Each row comes from the steps of one path. Every step used is in the known rows, and no mark comes twice. Write the path behind each row, first mark first.
Known rows:
W, Q, A, R, Y, F: [  5  -5   8  -9  -9   8   3 -10  34  -8  11  -7   1  40  29 -37  20  -4
  -8  -1  -5   0  14   5  16  13 -11 -15   7 -10 -11  -8 -28 -17  33  16
 -12  25 -29   1  -1 -17  27]
C, W, Q, A, R, Y, F: [  6  -5   8  -8  -6   9   0  -7  34  -5   9   3   7  38  32 -43  19   6
  -6   1   3   9  19   3  11  16 -11 -15   5 -17 -19  -8 -31 -24  34  12
 -18  21 -28  -5  -9 -23  27]
J, A, Q, W, C: [  0 -38  10 -18  -3   0  -9  35  16 -44 -44 -21   5  12 -14  -7  24 -10
  -1 -29 -20 -17 -14 -22 -35   4 -24   5   5   9 -13  -2  29 -13 -10   5
 -46 -10 -17  16 -12 -10 -11]
Q, W: [  6 -15   9   7  -5   2   4   1   1 -18 -28 -10   0  -2 -13  -1  10 -17
  -8  -3  -2  -7  -5   7 -23   1   8   5   6 -15  -9  -3  -4   2 -16   2
 -25 -17  15 -11  -5 -15  15]
C, W, Q, A, R: [  0   2  -2  -7  -6  -8   5  -6  35 -20 -30  24  -1  36  25 -14  -6  33
  -1  19  12  -8  21  17 -18 -24  -9 -21  12  -9 -40   0   7 -30   0 -12
 -40   6 -10  -2 -30 -20  40]
L, S, N, A, J, U: [ 13 -13 -46  24 -15 -18  38  36  21 -13   8 -33  27 -13   1   1 -19   8
 -23  17   2   2  12  21 -46  -3 -25   4  -7 -19 -24  -7 -15   2  -7  23
   7 -18 -13 -11  12  24 -17]
C, W, Q, A, J: [  4  -1 -20 -21   0   3  33  17   5 -17 -19   9  15  22   4  -2 -18  17
  -5  20  24  15  12  27 -44 -14  -7 -11  25   0 -43  -1  11 -18 -18  -8
 -33  12  -9 -18 -26   0  13]
C, W: [  5   1  -3   4  12   8  -5  10   2  13  -1  28  18  -8   8 -16  -5  30
   6   5  20  30  18  -4 -13  10  -1   0  -6 -18 -22   2 -11 -17   3 -11
 -12  -8   4 -21 -21 -20   2]
S, N: [ -1  20 -40   0  13  -9 -11  20 -16  21  11  -8   2   7  17   3  -4   3
  -6  -9  -8  16   8 -21 -18 -19  -9 -12   9   0  -2 -11   1  18  -5   2
   7  -9   9  -8 -21  18  -9]
S, N, A: [ -6   2 -58   1 -13  -1   8  30  18   8  -6 -31   1   2  16   6  -1  10
  -7  -2 -14 -12  24   7   7 -19  -2 -26 -21  -7 -15 -20  26  10   5  16
  17 -22 -10   5  -5   4 -22]
L, S, N, A, Q: [  3  13 -28  -6 -32 -12   4  27  37 -16  -2 -42  -8   5   1  -1  -3   1
  -9 -26 -33 -20  48  -9  -9 -34 -22 -16  -4  -3 -10 -10  26  18   6   5
   0  -1 -33  -5   3  12   9]
Q, A, J: [  5  -4 -23 -15  -1   1  30   1   4 -13 -12  -2  -4  10  -1  -4 -22   9
 -14  28  15   1   2  23 -31 -19  -2  -6  22  -6 -34  -5  11  -7 -18  -1
 -36  17  -6 -16 -12  21   7]
R, A, Q: [ 11  -1  17 -14 -15 -11  -4   8  31 -22 -10 -30 -22  -6 -11  -1 -10 -12
  -3 -10  -6 -19  22   3  -9 -22  -4 -17   9   7  -8   2  25   9   3   6
 -18  27 -34  -9  22  11  35]
B, Y: [-12  -5  25  18  -1  15  21 -19 -13 -11  18  12   0   4   0 -28 -12  -6
  16 -17  10  10  24   0  19  -6   9  11 -10 -21   2 -15 -20  -8   7  15
  -1 -11 -14  -4  -1 -11   5]
L, S: [ -6  -1  -9   9 -10  14  29   7  -4 -24  20   0   2 -20  -9   1   8  -9
   4   0 -24   6  37   7 -15  -2 -17  24  -7 -14   8  16 -11   5  -5  -4
  24   4   0  14   4   0  14]
J, A, R, Y: [ -2   9  11   4 -16   6   3  -9  43 -14 -19  -3   1   7  33 -22   6  15
 -15  21  -3  -9   2  15  -3  12  19 -18   6 -19   3 -21   7   3   6   6
   4  27 -31   3  23  -9  19]
N, A, R, Y: [ -2   5   4  16 -34   5   8 -17  49 -10 -21  -8  -2   5  30 -18  16  20
 -19  21 -12 -10  26  17   7  10  18 -11   4 -33  -5 -33  10  -4  16  15
   3  22 -30   6  25  -9  14]
U, J, A, Q, W, C: [ -3 -40  10 -18   1  -4  -2  48  10 -46 -44 -17   2   7  -8  -5  25 -17
 -10 -30 -14 -19  -8 -19 -31   7 -27   8   3   2  -9  -4  30 -11 -15   8
 -48  -6 -20   7 -12 -10 -13]
R, Y: [  1   8  16  11 -22   7   4 -15  16  -5  -1  -2  -3  -3  17 -13  14   2
 -12   5  -2   8  15  -1  -4  27  21   5  12 -16   5 -26  -1  -1  11  15
  25  26 -10   5  26 -13   3]
F, Y, B: [-19   3  11 -15  11  26  -6  -7  15  -5  24  17  -6  -8  -1 -38   4 -14
 -15 -10 -24  16  33 -11   8  22  -5 -16 -14   5   2  12 -28  15  28  16
  16  10  13 -19 -20  -5  -9]
Y, B: [-18  -4   4 -11  17  28 -10   1   6   2  15   9 -12   4   0 -24  15  -1
  -8   5 -27  14  14 -13 -12  19  -4 -20  -9   9  -8  12 -29  12  21   5
   9  -3  20 -13 -15   0   0]
F, Y, R, A, Q: [  4  -3  17 -21 -15  -5  -4 -10  32 -27  -4 -24 -16   3  -3  -3 -18 -15
  -3 -14 -11 -32  29  -3   6 -22   0 -16  18   5 -19   9  12   7  19  16
 -12  33 -43 -14   7   6  39]
S, N, A, R, Y, B: [-20   6  -7   0  -2  26  -8  -3  36   1   7   0 -10   9  26 -35  24  14
 -21  17 -38  11  35  -8 -15  20   6 -31  -4 -15 -11 -16 -21  14  31  15
  14  10   2 -10  -4   1   7]
Y, R, A, Q, W, C: [  0 -45  13 -13  -4   5  -9  17  13 -44 -41 -20  -3  14 -13   0  25 -13
   1 -21 -24 -26  -4 -22 -32   3 -17   8  17  -1 -25  -1  22 -21   2  13
 -48  -1 -19  16 -14  -7   4]
L, S, N: [ -6  19 -46   7   6   0   9  24 -20   5  28  -7   3  -8  11   3   3  -3
  -1  -9 -25  20  33 -16 -28 -21 -20   3   3 -11   2   0  -7  21  -9  -2
  23  -5   9   2 -18  17   2]
C, W, Q, A: [ -2  -5  -7 -18  -8   0  14   9  12 -25 -19  18  -7  38  14  -4  -7  16
   7  -2  30   2  24   7 -26  -7  -4 -15   6  18 -49   2  12 -38   1  -1
  -1   1  13   7 -33 -46  18]
N, S: [  2  -6 -14  -4 -17  -3   9  22  10 -11  -4 -19  -1 -25   5  13   4  -4
   0 -15  -8   1  27  10  -5   8  -3  10 -27 -24 -10  -1   0 -14  17 -24
  10 -13  18  22   6   4  21]
A, J, U: [ 17 -13 -15  20  -5 -23  23  19  14 -10   3 -17  27  -5  -5  -2 -19   5
 -21  19  16   6 -12  15 -44   8 -17   7   5 -12 -19  -3 -22  -5  -7  16
  -9  -9  -9 -17  12  22 -12]

Which path is each row?
[ 15 -15  22  -2 -16  -5   1   6  22 -33 -36 -31 -17  -6 -20  -2   3 -26
  -9 -11  -6 -18  10  10 -30 -14   5  -7  11 -10 -14   0  15   8 -13   6
 -38   1  -9 -17  10  -8  39] | R, A, Q, W
[ 19 -21 -13  18  -3 -19  29  22  18 -14  -1 -23  17 -18  -7   1 -23  -1
 -19  29  25   2 -11  29 -45   6  -9   2   2  -9 -24  -2 -13  -5  -8  24
  -7   0 -15 -15  26  23   0] | R, A, J, U
[-13 -28  10  -1  11  27  17 -23  -1 -21   5  -6 -16   0   8   2 -15 -12
  19  17   8 -26  13  17  17  -7  28 -12   3  -9 -29   5 -10  -9  20  27
   6  14 -28   2   7  -5  36] | B, Y, R, A
[  2  11  18  15 -23   3   0 -24  34  -9 -13   4  -2   6  28 -20  13  17
 -17  20  -8   0  16   7  -2  12  16  -3  16 -31   2 -27  -2  -3  11   7
  -3  29 -22   0  20  -5  22] | A, R, Y
[  1  -6   4  -8   5   8   4   9  30  -4  14 -10   3  18  34 -39  16 -14
 -19   2  -4  -4   4   9  28  20 -10 -15  -7 -19   6  -7 -28  -1  25  18
 -14  26 -40 -13  10  -4  16] | U, J, A, R, Y, F
[  5 -43  15 -10  -6   1  -8  26  13 -42 -43 -20  -3   3 -18  -4  26 -14
  -1 -22 -18 -14  -2 -19 -35   3 -20  11  10  -1 -15  -6  29 -17  -6  11
 -50  -2 -15  15  -5  -7  -1] | R, A, Q, W, C
[ -7  -1  -6 -11   9  -1   0  11  36 -13 -24   0   6  12  23 -11 -11  19
  -3  21  -3 -24 -18  22   2 -19  -2 -32  -8  -4  -4   7  10   6  -8 -12
 -31   2 -32  -2  -2   6  23] | J, A, R
[-18   0  13  -4  -2  27  -6 -21  34  -9   4  13 -24  15  21 -40  20  12
 -21  23 -27   7  28  -7 -16  24   9 -26   3 -10 -18  -8 -25   1  31  13
   5  22  11  -9  -5  -9  19] | Q, A, R, Y, B
[ -5  -5  -6 -20 -14  -2  16   2  10 -31 -18   5 -17  41  10   3  -4   2
   5  -5  21 -13  15   9 -19 -11  -4 -14   9  28 -38   1  18 -29  -1   4
   4   5  12  18 -23 -36  17] | W, Q, A
[  0   9  15   4 -29   1   7 -23  39 -23 -22   8 -10  26  32 -19  13  17
 -14  19   2  -6  24  11 -12   7  15  -9  23 -18 -17 -27   7 -16  11  10
  -1  33 -16   9   9 -22  31] | W, Q, A, R, Y
[  6  -7   7  -3  -4  12  -3  -8  18   7  27 -13   2  17  18 -36  20 -14
  -7  -7  -7   8   7  -5  23  25  -5  -5  -1 -10   5  -9 -33  -4  34  21
   6  21 -22  -3  12  -7   6] | R, Y, F
[ -1 -42   7  -5   2   5  -4  23   0 -32 -39  -6   7   8 -14  -5  31  -7
   0 -18 -16  -5 -14 -19 -30  15 -18  17   6  -5 -12  -7  18 -22  -8   8
 -40 -14   2  20 -16 -12 -18] | Q, W, C
[-19   1  17  -3   1  31  -8 -10  18  -1  15   5 -13   3  10 -33  25   0
 -16   9 -27  18  24 -12 -14  37  11 -16  -2  -1  -2  -6 -29  11  28  16
  27  16  14  -8   2  -9   2] | R, Y, B
[  6  13 -24  -9 -28 -16  -6  24  37  -7  -9 -42  -8  12   4  -1  -6   4
 -12 -27 -26 -21  36 -10  -4 -33 -17 -24  -2   1 -12 -16  31  15   7   6
  -9  -3 -33 -10   0  12   3] | S, N, A, Q
[ -3   5   7  -9   0   4   4  33   2  -9 -14  23  38  22  11   1   9  18
  21 -15  20  28  18   7 -27   8 -14  -5   6  14 -20   8  -3 -19  -1 -12
   6 -14  -7  -2 -29 -39  11] | C, W, Q
[ 14 -25 -16  15   1 -15  26  12  15 -17   0 -23  18  -7   0   5 -25   3
 -15  31  19 -10 -12  23 -41   5  -7   0   8 -11 -33   4 -22  -8   1  26
  -6   2 -20 -16  17  22   5] | Y, R, A, J, U
[ 18 -18 -21  15  -9 -24  29  12  18 -18  -1 -16  10   4  -1  -4 -27   9
 -24  23  26  -2  -6  16 -49   1 -17   4   6  -8 -35  -4 -15 -17  -8  20
 -12  -3   1 -13   7  12  -6] | Q, A, J, U
[ -4 -47  22  -8  -4  10  -3  12   8 -47 -35 -15  -3  15 -11  -9  21 -13
   7 -26 -21 -22   4 -23 -25   1 -14  12  15  -8 -25  -7  14 -23   4  20
 -48  -5 -24  13 -14 -12   6] | B, Y, R, A, Q, W, C
[  1   7  12   8 -27   1   6 -32  40 -17 -17   6 -19  17  29 -23   7  20
 -20  25  -1  -8  22   8  -6   6  19  -7  18 -28 -14 -29   6 -13  12  12
  -5  34 -13   5  15 -15  26] | Q, A, R, Y
[-15  -8 -14 -21  23   3  19  55   5 -20 -11  -6  -1  -9  22   3 -12 -19
 -13  -1  21 -20 -16  19   7   7  -1 -22 -27  14  10  11  17  14 -23   3
   8   4 -23 -12   3  -9 -10] | U, J, A
[ 13  -7  19   0 -19 -10  -5   3  18 -27 -33 -25  -6   6 -18  -4   6 -17
 -12 -21 -13 -15   7  -4 -31 -13  -4   2  13 -12 -10  -2   6   8 -13  -1
 -39  -8  -4 -20  -3  -9  27] | A, Q, W
[  2   0 -20 -21  -4   1  35  14   4 -23 -17   1   8  25   0   2 -15   9
  -4  18  18   5   6  28 -38 -18  -7 -10  26   8 -36  -1  14 -11 -20  -4
 -30  14 -11  -9 -18   7  13] | W, Q, A, J
[ 17 -15 -18  12  -7 -21  29  25  19 -19  -7  -5  25  10   3  -5 -24  17
 -18  18  35   9   1  19 -59   5 -20   1   7  -4 -46  -2 -16 -26  -7  15
 -11  -9  -3 -15  -6  -2  -3] | C, W, Q, A, J, U
[  6 -11  13 -10  -7  -9   5  30  20 -36 -37 -27  -5   1  -8  -4   0 -27
 -18 -21  -4 -25  -1   5 -26  -9  -4  -9   0  -5  -6   3  15  17 -24   0
 -36  -6 -15 -27  -2 -14  23] | U, J, A, Q, W
